Every row comes from one small tree of marks. Brackets hold a mark, then the marks that hang from it, in alphabetical order. Every link used is in the known rows. Which tree was each row made from?
Known rows:
[rafi fazan [morat ridor]]: [52 -172 -214 -59 -12 -24 -83 67 19 -47 125 -217 -103 -78 -192 134 131 11 213 47 -67 -38 -13 18 -149 -56 -75 24 322 19]
[fezur debu]: [361 -178 -39 -223 -29 86 -19 69 -5 49 18 0 -113 -70 -96 275 184 141 165 115 53 21 -21 -33 -233 145 254 51 67 -155]
[rafi fazan]: [209 -118 -96 -82 22 44 -97 57 53 -22 12 -136 -159 -47 -172 214 79 52 235 -7 -80 -17 -4 -17 -278 10 64 52 139 -117]
[morat [ferek ridor] [rafi fazan]]: [97 -70 -191 9 255 -24 -64 77 175 -65 -214 30 -118 -194 -118 204 86 -138 76 64 -47 -169 -100 30 -102 63 -50 22 134 -87]
[rafi [fazan [goken [rekur [nemob debu]]]] [morat ridor]]: [-140 -91 -98 -100 -45 14 -51 -8 -91 -17 87 -213 141 -56 -128 130 171 -17 123 -70 -64 -14 -3 -179 -10 -24 -169 5 208 108]
[goken [rekur fazan]]: [88 -29 101 -41 34 132 -36 155 -27 95 -93 -84 -59 -74 -195 312 114 110 208 -75 -33 -15 -69 -216 -97 98 156 72 140 -159]
[morat ferek [rafi [fazan goken rekur]] ridor]: [-70 15 -188 -103 298 -72 -115 21 73 -76 25 116 -10 -120 44 92 88 -90 -77 35 -95 -98 -299 45 46 5 -200 -42 210 40]
[fezur [nemob vina]]: [297 -183 24 -58 -63 73 -45 60 -94 41 26 -143 -173 -114 -148 299 -6 131 12 -55 -141 -68 30 -94 -307 167 138 19 158 -107]
[rekur [fazan goken [morat ferek] rafi] nemob vina]: [-244 159 239 -47 141 45 270 98 -487 47 25 31 -24 85 -96 89 190 149 -185 -169 79 -69 218 -114 72 31 -145 54 54 -58]
[rafi [fazan goken] [morat ferek ridor]]: [-58 -110 -194 -91 110 -69 -75 -42 77 -98 170 -140 15 -31 -83 68 133 -92 113 47 -69 -46 -60 71 -55 -79 -168 -13 300 54]
[ferek [morat [rafi [fazan goken rekur]] ridor]]: [-3 22 -171 -86 145 13 -68 -21 135 17 -66 63 -48 -65 41 80 96 -56 -94 38 -53 -140 12 32 23 85 -115 23 130 -46]
[ferek [morat [rafi fazan] ridor]]: [99 -49 -192 -53 118 35 -44 82 221 -3 -155 58 -146 -139 -91 150 99 -59 -38 57 -45 -154 -14 35 -44 84 -43 29 142 -83]
[morat ferek ridor]: [183 -29 -77 -48 244 8 -47 161 188 -45 19 90 -192 -150 -79 202 74 -61 62 54 -96 -90 -246 133 -72 25 42 -17 48 -123]
[fazan goken [morat rafi] [rekur vina]]: [-33 179 -12 -156 92 -14 18 -36 -325 136 166 -7 -34 86 139 75 57 132 -57 -6 -57 12 129 -81 116 84 -113 9 192 -78]
[ferek [morat [rafi [fazan goken rekur]]] ridor]: [16 28 -173 25 167 25 -40 -101 120 43 -219 -2 -25 -78 50 85 96 -129 -25 51 -10 -216 242 33 -24 152 -79 83 31 -115]
[morat [ferek ridor] [rafi [fazan [goken [rekur nemob]]]]]: [-59 -20 -96 -2 274 2 -22 9 110 -45 -253 11 58 -131 -86 183 142 -155 25 -14 -28 -130 -117 -98 -14 83 -98 26 129 -30]
[rekur goken [nemob debu]]: [126 -31 210 -73 3 132 115 265 -8 21 -88 -39 10 -128 -176 273 97 102 130 -171 -5 -155 164 -204 -44 99 96 33 -245 -105]
[rekur [fazan morat] goken nemob vina]: [-74 22 357 19 26 136 309 316 -371 26 -90 -59 -68 -11 -304 180 188 265 21 -217 159 -156 342 -223 130 103 19 107 134 -138]
[rafi morat]: [203 -99 -111 -83 -31 15 -42 97 44 58 119 -206 -150 -39 -138 210 91 54 257 77 -75 -11 93 -10 -174 8 94 30 173 -115]
[fazan goken [rafi [morat [ferek ridor]]] rekur]: [-187 94 -86 -103 187 -68 -40 -175 -131 109 221 -54 115 109 232 40 89 -56 33 39 -79 -60 144 63 -44 -22 -139 21 8 5]
[rekur [fazan rafi] vina]: [89 10 118 -15 59 76 136 169 -372 51 -46 60 -147 -37 -171 191 110 214 63 -55 43 -48 208 -103 -174 50 33 78 180 -175]
[nemob debu vina]: [275 51 -1 -125 -125 66 -67 175 -140 65 26 38 -174 -257 -119 346 -33 124 55 -82 -161 -195 179 -158 -236 97 -17 -50 -122 -112]
[rafi [fazan [rekur vina]] [morat ferek ridor]]: [-62 -125 -139 -72 78 -61 -104 55 -77 -42 155 -118 -109 -30 -101 106 151 29 73 61 -22 -94 18 44 45 -68 -181 13 396 4]
[ferek morat ridor]: [219 -8 -83 69 123 88 15 9 210 70 -225 -22 -170 -102 -47 175 85 -104 85 66 -9 -212 280 103 -118 167 114 105 -98 -244]
[ridor ferek morat]: [219 -37 -92 -307 2 147 -90 235 138 77 -125 -126 -150 222 -219 362 -13 67 194 103 -186 -17 -149 89 -191 93 35 44 36 -45]
[ferek ridor]: [277 -28 -78 61 134 56 -2 63 39 37 -126 -68 -159 -135 -90 207 66 -30 227 43 -59 -104 105 50 -231 128 139 81 -34 -206]
[goken [rekur [fazan rafi] [vina nemob]]]: [56 -16 166 -45 74 118 55 164 -301 129 -153 -59 -65 36 -155 265 123 223 74 -64 3 -57 -23 -319 -119 126 50 84 337 -139]
[goken rekur]: [208 -58 29 -84 37 118 -87 113 114 114 -82 -87 -79 -56 -137 326 86 59 274 -8 -87 29 -107 -172 -146 92 202 54 115 -181]
[fazan [morat rafi ridor] [rekur goken [vina nemob]]]: [-33 73 50 -91 159 4 64 200 -270 109 51 -14 -99 25 33 107 63 199 -90 -18 -19 -177 -26 -140 207 132 -130 16 341 -31]
[morat rafi [ridor ferek]]: [180 -22 -162 -141 151 63 -50 249 111 10 -131 97 -119 -123 -142 238 41 32 67 100 -142 -54 -291 28 -99 100 -26 16 98 -18]

Which tree is each row?
[27 99 259 -32 -11 108 200 176 -519 -2 -74 25 -7 -85 -173 165 155 208 -86 -196 58 -81 284 -254 -11 114 -71 41 -50 -116] : [rekur [fazan goken] [nemob debu] vina]
[29 -49 -111 -41 102 5 -55 26 70 -9 20 -144 -170 -35 -129 179 84 -57 126 -14 -62 -104 20 69 -96 9 -35 43 80 -82] : [rafi [fazan [morat [ferek ridor]]]]
[46 30 183 -70 -28 124 45 209 -338 143 -97 -118 -97 -4 -176 292 95 223 22 -110 -13 -90 15 -357 42 153 10 51 250 -128] : [goken [rekur [fazan morat] [vina [nemob debu]]]]
[-127 -56 -161 -54 116 -73 -122 -149 -10 -24 153 -207 53 39 33 55 127 -94 123 42 -43 -105 137 55 -20 -33 -177 35 207 13] : [rafi [fazan goken rekur] [morat [ferek ridor]]]
[-143 143 -70 -206 125 27 56 -23 -124 106 187 16 47 143 86 84 39 9 -15 -9 -152 27 -67 97 -68 5 -138 19 -73 65] : [fazan goken [morat [ridor ferek]] rafi]
[18 -2 8 -115 -53 43 -114 72 -191 27 60 -114 -106 -74 -96 228 86 133 33 -127 -90 -141 115 -141 -154 35 -111 18 -14 -21] : [rafi [fazan [rekur [nemob debu vina]]]]
[184 9 -153 61 164 63 20 39 212 68 -305 40 -145 -163 -41 175 80 -123 23 89 -10 -226 208 49 -69 189 61 82 -24 -202] : [ferek [morat rafi] ridor]
[159 -75 -18 -94 48 26 -109 46 -205 26 34 -156 -175 70 -68 157 85 182 101 1 -54 -70 33 -102 -183 57 -43 63 310 -112] : [rafi [fazan [rekur [vina nemob]]]]
[-28 0 -113 -167 47 33 -50 -11 -32 -14 126 -124 -25 78 -82 107 68 14 95 -24 -119 6 -66 54 -93 4 -130 36 111 35] : [rafi [fazan goken [morat [ridor ferek]]]]
[1 -7 -19 -116 7 32 -52 161 -114 19 -73 -2 -22 -171 -111 241 66 114 7 -108 -60 -194 76 -231 -60 75 -127 -5 69 13] : [morat [rafi [fazan [rekur goken [nemob debu vina]]]]]
[21 60 -140 -94 205 -24 -1 166 93 32 50 53 -195 -124 -51 185 59 -52 -48 38 -103 -88 -238 73 90 36 -53 -39 98 -44] : [fazan [morat ferek rafi ridor]]
[-59 -8 -59 -94 105 -15 -76 56 -130 8 142 -55 -177 14 -54 126 104 65 2 -20 -47 -81 -19 52 64 -17 -143 21 232 -47] : [rafi [fazan [morat ferek ridor] [rekur vina]]]
[-203 54 0 -111 50 23 55 -35 -192 113 86 -65 172 8 -1 141 149 33 34 -70 -82 -19 41 -187 -91 4 -133 5 157 80] : [fazan [goken [rekur [nemob vina]]] [rafi [morat ridor]]]
[113 -4 124 -70 -5 135 -18 166 -33 114 -133 -85 -83 -99 -203 353 125 123 138 -102 -74 -72 -15 -269 -142 117 102 43 93 -122] : [goken [rekur [nemob vina]]]
[-249 -27 213 60 150 67 242 208 -145 5 -99 -71 89 -52 -201 157 204 59 50 -162 120 -239 252 -127 26 35 -39 95 -26 -14] : [rekur [fazan [rafi [morat [ferek ridor]]]] goken nemob]
[84 35 96 -101 87 102 7 2 -17 78 -35 -91 73 28 -46 209 128 38 156 -77 -67 58 -39 -187 -112 95 100 46 31 -113] : [fazan [goken [rekur nemob]]]
[-281 136 304 -67 -70 108 240 277 -409 89 12 10 44 -123 -189 253 97 214 -129 -329 28 -308 358 -291 48 70 -158 19 -209 45] : [rekur [fazan morat rafi] goken [nemob debu vina]]
[-113 13 -112 -171 65 2 -84 49 -110 139 204 -67 -27 92 66 138 78 81 78 68 -125 -38 -14 58 -81 -25 -106 38 48 43] : [fazan [rafi [morat [ridor ferek]]] rekur]
[-97 160 257 -57 -45 93 233 163 -576 47 15 -30 -29 -30 -151 145 151 207 -147 -222 55 -81 311 -238 105 102 -124 35 -61 -76] : [rekur [fazan goken morat] [nemob debu] vina]
[14 -44 -123 -40 134 -23 12 29 37 70 46 -66 -77 -31 -29 176 90 -63 143 73 -65 -89 89 69 -172 -22 2 34 35 -69] : [fazan [rafi [morat [ferek ridor]]]]
[131 -21 -160 -52 153 20 -37 94 -167 49 -243 -137 -133 61 -82 200 48 33 50 79 -66 -177 3 -45 -112 161 -104 52 309 -59] : [ferek [ridor [morat [rafi [fazan [rekur [vina nemob]]]]]]]
[-73 2 24 -139 130 1 33 -54 -154 114 48 -79 116 140 44 143 116 36 61 31 -52 0 21 -185 -72 19 -79 19 322 -30] : [fazan [goken [rekur [vina nemob]]] [rafi [morat ferek]]]
[31 -47 -160 -339 25 123 -126 153 126 56 -222 -114 40 213 -208 337 16 18 144 76 -178 5 -247 -70 -103 89 -106 31 221 77] : [ridor ferek [morat [rafi [fazan [goken rekur]]]]]
[-90 -34 8 -125 89 11 -83 50 57 24 149 -130 -77 55 -48 169 76 39 114 -72 -39 -122 45 4 46 -14 -58 39 95 -45] : [rafi [fazan [morat ferek] [rekur goken]]]
[183 -24 -161 -314 41 119 -86 265 144 76 -205 -65 -125 158 -213 366 -17 51 129 127 -187 -33 -223 34 -140 112 -18 20 105 0] : [ridor ferek [morat rafi]]
[-15 62 86 -125 47 51 -14 97 -40 142 199 -118 -83 71 33 177 45 128 132 -69 -51 -93 126 -29 85 60 51 47 -6 -108] : [fazan morat [rekur goken]]
[-187 103 75 -10 179 34 143 256 -182 3 -36 -1 -143 -113 -184 167 176 58 -175 -129 12 -149 -133 -67 138 63 -106 12 24 -2] : [rekur [fazan [morat ferek rafi ridor]] nemob]
[-22 123 184 -27 31 77 125 117 -354 5 -6 -38 -45 -83 -167 178 136 179 -68 -190 -12 -151 185 -182 -159 105 -74 35 32 -59] : [rekur [fazan goken] [nemob vina]]
[-202 112 147 -44 57 72 173 161 -328 101 50 -98 -109 33 -141 169 166 148 -70 -178 7 -77 95 -102 -53 34 -34 67 -101 -28] : [rekur [fazan morat rafi] nemob]
[35 -15 -178 -68 127 28 -83 53 169 26 -100 54 -130 -102 -19 130 98 -35 -74 50 -46 -165 -9 35 12 84 -79 31 129 -68] : [ferek [morat [rafi [fazan rekur]] ridor]]
[-99 -115 -187 -90 92 -69 -159 28 48 -37 199 -159 -87 -32 -64 109 134 -29 92 53 -66 -102 -79 78 15 -80 -166 1 285 44] : [rafi [fazan rekur] [morat ferek ridor]]
[-68 -47 95 -77 8 129 50 202 -218 108 -112 -16 9 0 -231 269 145 167 132 -22 2 -17 16 -205 -15 59 -15 90 299 -59] : [goken [rekur [fazan [rafi [morat [ridor ferek]]]] vina]]
[178 -10 -144 16 287 -7 -22 122 185 -10 -210 88 -144 -207 -69 230 62 -126 63 91 -57 -164 -105 46 -74 107 34 12 44 -147] : [morat [ferek ridor] rafi]
[-13 -6 92 -58 54 119 -9 121 -80 127 -73 -40 -12 -35 -141 294 114 105 173 -85 -38 -9 -53 -211 -129 67 114 74 98 -114] : [goken [rekur [fazan rafi]]]
[-107 138 -5 -12 195 -2 86 43 -146 17 2 0 -31 -65 -38 117 86 -24 -58 -60 -11 -125 35 -15 59 88 -89 21 56 -63] : [rekur [fazan goken [morat [ferek ridor] rafi]]]
[-34 29 10 -140 19 29 -89 -54 -182 8 113 -126 38 28 19 122 105 68 43 -121 -82 -36 79 -113 -106 24 -111 25 -62 -7] : [rafi [fazan goken [rekur [nemob debu]]]]
[-241 54 313 21 97 106 352 296 -448 38 -58 40 1 -13 -230 124 199 236 -73 -224 149 -165 269 -179 138 56 -87 92 112 -39] : [rekur [fazan [morat ridor] rafi] goken nemob vina]
[-105 -138 -4 -88 -37 12 -45 67 -53 14 127 -291 12 45 -144 137 169 102 202 -61 8 -100 189 -112 -27 -30 -74 68 210 22] : [rafi [fazan [rekur goken nemob]] morat]
[-55 120 -76 -152 165 -31 -92 82 3 125 143 -15 -174 4 82 189 44 17 -55 22 -104 -91 -113 25 137 44 -57 -20 39 -70] : [fazan [morat ferek rafi] rekur]
